Each row comes from the steps of one path. Every step used is in the known rows, and no mark comes twice. Write the path behind each row, first mark first.
(in the rows, 128 means zero)
Known rows
X, G, B, N: [133 126 144 148 117  99 133 123 110  71 164 144  79 121 131 108 110 192
 139 170 154 100 144 171 134 136 169 144 120]
Y, B, N, H: [ 94 149 121 186 101 103 153 160 138 159 151 134 105 161  84 117 152 111
 140 123 111 134 108 126 101 165 151 143 113]
N, Z: [125 132  96  60 153 105 128 173 112 140 114 116 118 153 181 124 105 104
 124 178 235 116 120 132 115 171 167 117 142]
E, U, N, G, B: [ 92 129 103 133 115 114 135 154  50 109 168 106  80 176  69 144 121 150
 168 158 167 115 151 137 139 100 124 152 155]
H, N: [145 117 116 143 130  82 148 164 107  80 125 161 113 136 149 127 107 154
 140 124 177 106 119 144  88 164 142  93 164]
G, N, H: [178 152 125 109  98  72 144 116 133 131  88 142 127 126 148 103 141 154
 165  90 182  97 133 144 129 153 142 101 128]
X, N, B: [100 141 105 121 114 101 135 151 125 129 154 133  82 149 128 158 124 134
 139 121 164 120 100 108  74 144 126 116 131]
X, N, G: [150 138 106  95 134  89 116 124  94  81 164 134  89 131 117 153 102 166
 168 156 200 106 139 138  74 126 155 127 148]
Z, N, Y, B, G, X: [126 103 108 147 128 132 143 140  81  75 154 143 126 134  87 143 142  98
 176  97 157  91 117 143  66 105 152 134 126]
Y, N, X: [138 125 101 132 137 115 121 141  87 110  88 119 109  95 129 111 128 140
 128 110 138  83 142 123  76 139 121 103 167]
B, G, X, N, U, E: [126 111 126 153 122 125 116 117  80  49 153 114 109 153 123 177 113 122
 163 165 159  34 155 127 105 125 155 141 137]
N, G: [121 122 100 106 150 101 129 131  84  55 179 136  98 125 122  73  91 150
 162 195 210 140 144 180 102 143 177 136 157]
G, X: [122 104 120 146 172 128 160 150 120  59  91 121 122 139 173  87 120  86
 126 150 182  97 155 134 122 150 138 123 179]
X, G, N, Y, B: [147 129 122 106 118  94 142 111  93  52 165 158  99 123 117 106 115 166
 173 134 166  84 129 176 109  93 171 147 121]
E, U: [ 63 132  88 157 150 104 153 180  87 125 112  82  82 178 130 127 111 123
 122 181 206 117 116 119 152 155 127 115 183]
U, N: [144 145  97 125 127  83 153 151  97  90 141 144  95 125 140 146 121 140
 136 130 184 100 165 157  95 145 137 101 151]
B, Y, N, Z: [147 125 116  80 179 108 143 197 132 147  99 145 139 150 163 198 127  83
 135 124 197  69  80 118  86 156 156  97 163]
Z, N, X, G, B, Y: [140 124 131  82 134 135 124 120  97  97  88 154 116  71 124 125 133 152
 156  99 163  64 137 164  62  99 152 117 147]
U, N, Y, B, G, X: [115 120 120 131 114 124 146 150  82  55 187 149 123 154  81 147 141  64
 169 118 131  86 143 151  76 100 154 155 133]
B, G, N: [153 111 133 134  92  98 121 125 111  53 184 131 106 147 117 137  84 174
 146 162 186  71 166 160 123 155 192 131 136]
U, E: [107 148  72 171 152  68 190 123  97  86 131 118  98 133 175 112 140 118
 114 147 183  76 118 178 119 179 131  44 116]
Y, B, G, N: [ 96 105 121 161  88 128 144 137 121  80 230 133  96 177  63 130 102 139
 135 146 122 109 139 153 115 146 189 162 118]
H, N, D: [125 161 126 157 134  73 132 143  95 101 131 192 139 134 141 107  99 149
 163 118 166 125 110 146  76 148 171 107 166]
E, U, N, X: [ 83 147 100 125 120 120 130 166  57 128  94  96  92 149 102 141 127 121
 141 142 166  80 157 115 111 108 109 127 186]
B, G, X: [121  87 140 160 136 138 120 142 105  33 159 123 119 156 133 107  88 109
 136 193 174  86 171 155 119 158 187 155 168]
U, N, G, X: [170 121 118 114 136 114 129 126  62  51 154 156 112 126 110 116 113 141
 182 142 170  92 200 164  86  97 145 151 158]
H, N, X, G: [148 119 141 106 120 109 107 132  79  61  98 171 117  91 136  87 101 168
 154 132 147  76 147 160  58 116 151 127 174]
G, X, N: [150 116 126 133 158 120 146 139 121  74  86 121 116 141 164 147 126 103
 140 123 175  71 155 104  98 132 123 124 173]

Write each row's path
[128 125 117 110 155 127 139 142 104  82  82 112 111 134 156 166 131 105
 161 127 175  65 138  81 103 111 114 135 168] -> G, X, N, U
[ 73 117 114 162 119 136 139 173  51  93 159 104 104 201  61 165 136  76
 168 145 142  80 135 115 118  87 128 168 163] -> E, U, N, Y, B, G, X
[ 94 167 140 171 113  92 153 135 131 119 160 142 116 139 121 112 132 132
 139 129 141 125 110 131 127 155 165 120 118] -> G, B, N, D
[117 124  90 146 119 111 144 146  96 136 135 144  91 121 122 123 128 164
 152  99 179 129 116 140  74 141 128  99 119] -> Z, N, B
[143 126 140 100 118 103 135 127 117  81 150 173  96 128 137 116 103 180
 166 136 170  80 126 172 105 109 170 142 130] -> X, G, N, B, Y
[102 113 127 121 150 118 174 168 156 109 142 139 119 145 131 161 147  86
 119 104 140 101  74 136 122 160 145 101 142] -> G, B, Y, N
[116 100 110 185 104 117 108 152  87 114 190 135  89 152  91 135 108 162
 145 134 124 120 122 133  92 154 145 137 129] -> Y, N, B, G
[158 110 120 122 130  89 124 142  76  55 162 175 114 132 115 106  93 176
 180 147 180 119 134 165  74 133 159 124 159] -> H, N, G
[164 123 144 131  75  90 106 115 116  91 158 139 122 146 113 121 105 163
 166 145 175  86 155 165 125 159 190 140 128] -> B, G, N, H
[130 150  61 136 137  85 159 122  59 121 104 121  95  95 142 174 147 171
 170 101 198  64 115 138  90 128 110  59 108] -> Z, N, U, E
[135 170  96 153 146  83 132 120  83 131 115 165 124 104 136 122 114 167
 165 104 200 123 131 152  73 135 167  91 144] -> Z, N, D
[155 120 113 129 138 115 101 121  68  93  98 135  98  83 126 100 114 177
 141 130 136  75 158 146  77 117 136 127 163] -> Y, N, X, G
[ 88 149  90 133 131  93 149 179  57 112 120 102  97 170 109 165 138  98
 160 140 195  91 117 121 121 109 112 114 169] -> E, U, N, Y
[112 113 127 121 135 109 139 118 110  58 170 141  78 121 141  81 104 170
 128 180 166 127 137 191 141 141 175 146 132] -> X, G, B
[105 114 130 158  76 123 132 128 124 109 207 138 109 177  59 116 119 130
 150 133 113 120 130 155 115 151 188 170 110] -> Y, B, G, N, H
[127 132 113 120  93  99 155 135 126 109 147 140 100 144 129 107 121 157
 152  98 163 105 123 130 115 137 134 110 116] -> G, N, B
[ 70 107 112 174 112 147 144 128  91  78 204 116  99 180  69 163 129  98
 152 147  97  74 127 126 100 121 155 166 112] -> Y, B, G, X, N, U, E
[ 87 129 116 116 131 118 142 168  70 114 160 118  96 182  75 170 128 119
 169 152 170  98 127 136 129  97 132 146 166] -> E, U, N, G, B, Y
[119 143 125 150 115  92 144 106  86  77 158 133  76 113 130 130 129 192
 157 162 143  69 128 166 137 120 149 129  94] -> X, G, B, N, U, E
[162 115 126  88 160 129 127 150 112 108  77 118 128 157 173 163 123  93
 147 130 193  66 150  90  97 125 130 136 162] -> G, X, N, Z
[ 58 117 105 131 123 120 150 162 107  55 211 130 116 159  87 112 128  48
 146 161 157 127  78 160  91 141 186 146 129] -> N, Y, B, G
[143 113 123 128 127 126 108 116  78  94 115 132  98  89 114  99 124 170
 139 118 114  83 150 146  91 114 133 135 149] -> Y, N, X, G, B
[ 84 137 110 190 117 109 169 170 132 123 177 128  89 164  87 134 130 125
 122 140 123 121 117 124 101 161 154 133 124] -> Y, B, N
[169 121  93 109 150  99 117 165  86 155 112 120 110 144 150 162 117 147
 137 131 188  98 126 113 103 157 137 110 139] -> Y, N, Z
[125 103 138 132 122 137 102 135  93  50 153 116 110 151 119 170  96 123
 163 174 171  59 157 114 104 126 167 165 159] -> B, G, X, N, U
[105 115 142 100 153 116 151 139 134  63 158 156  98 127 148 112 113 132
 130 170 171 104 109 190 129 137 185 140 143] -> X, G, B, Y
[ 57 102 111 172 112 136 142 156 120  79 232 126  90 178  70 113  99 110
 117 184 130 141 125 162 110 168 196 166 133] -> Y, B, G
[151 159 115 109 117  73 122 130 131 151  94 132 109 131 147 154 143 128
 153 113 182 111 111 122  87 161 134 106 140] -> X, N, H
[104 136  95 137 127 103 127 159  41 110 154 110  80 171  82 147 109 155
 171 170 188 107 160 137 124 103 128 143 171] -> E, U, N, G
[108 106 124 143 108 104 141 165  95  56 190 169 129 159  87 135 122  96
 167 120 137 107  82 148  67 134 165 133 138] -> H, N, Y, B, G
[170  93 136 132 140 111 125 136  73  40 137 174 128 137 120  96  99 153
 189 136 163 100 153 152  78 116 149 142 171] -> H, N, G, X
[139 160  85 110 110  74 174 109  89  94 116 117 102 119 150 157 140 166
 170 101 183  39 121 127 133 123 116  74 106] -> G, N, U, E
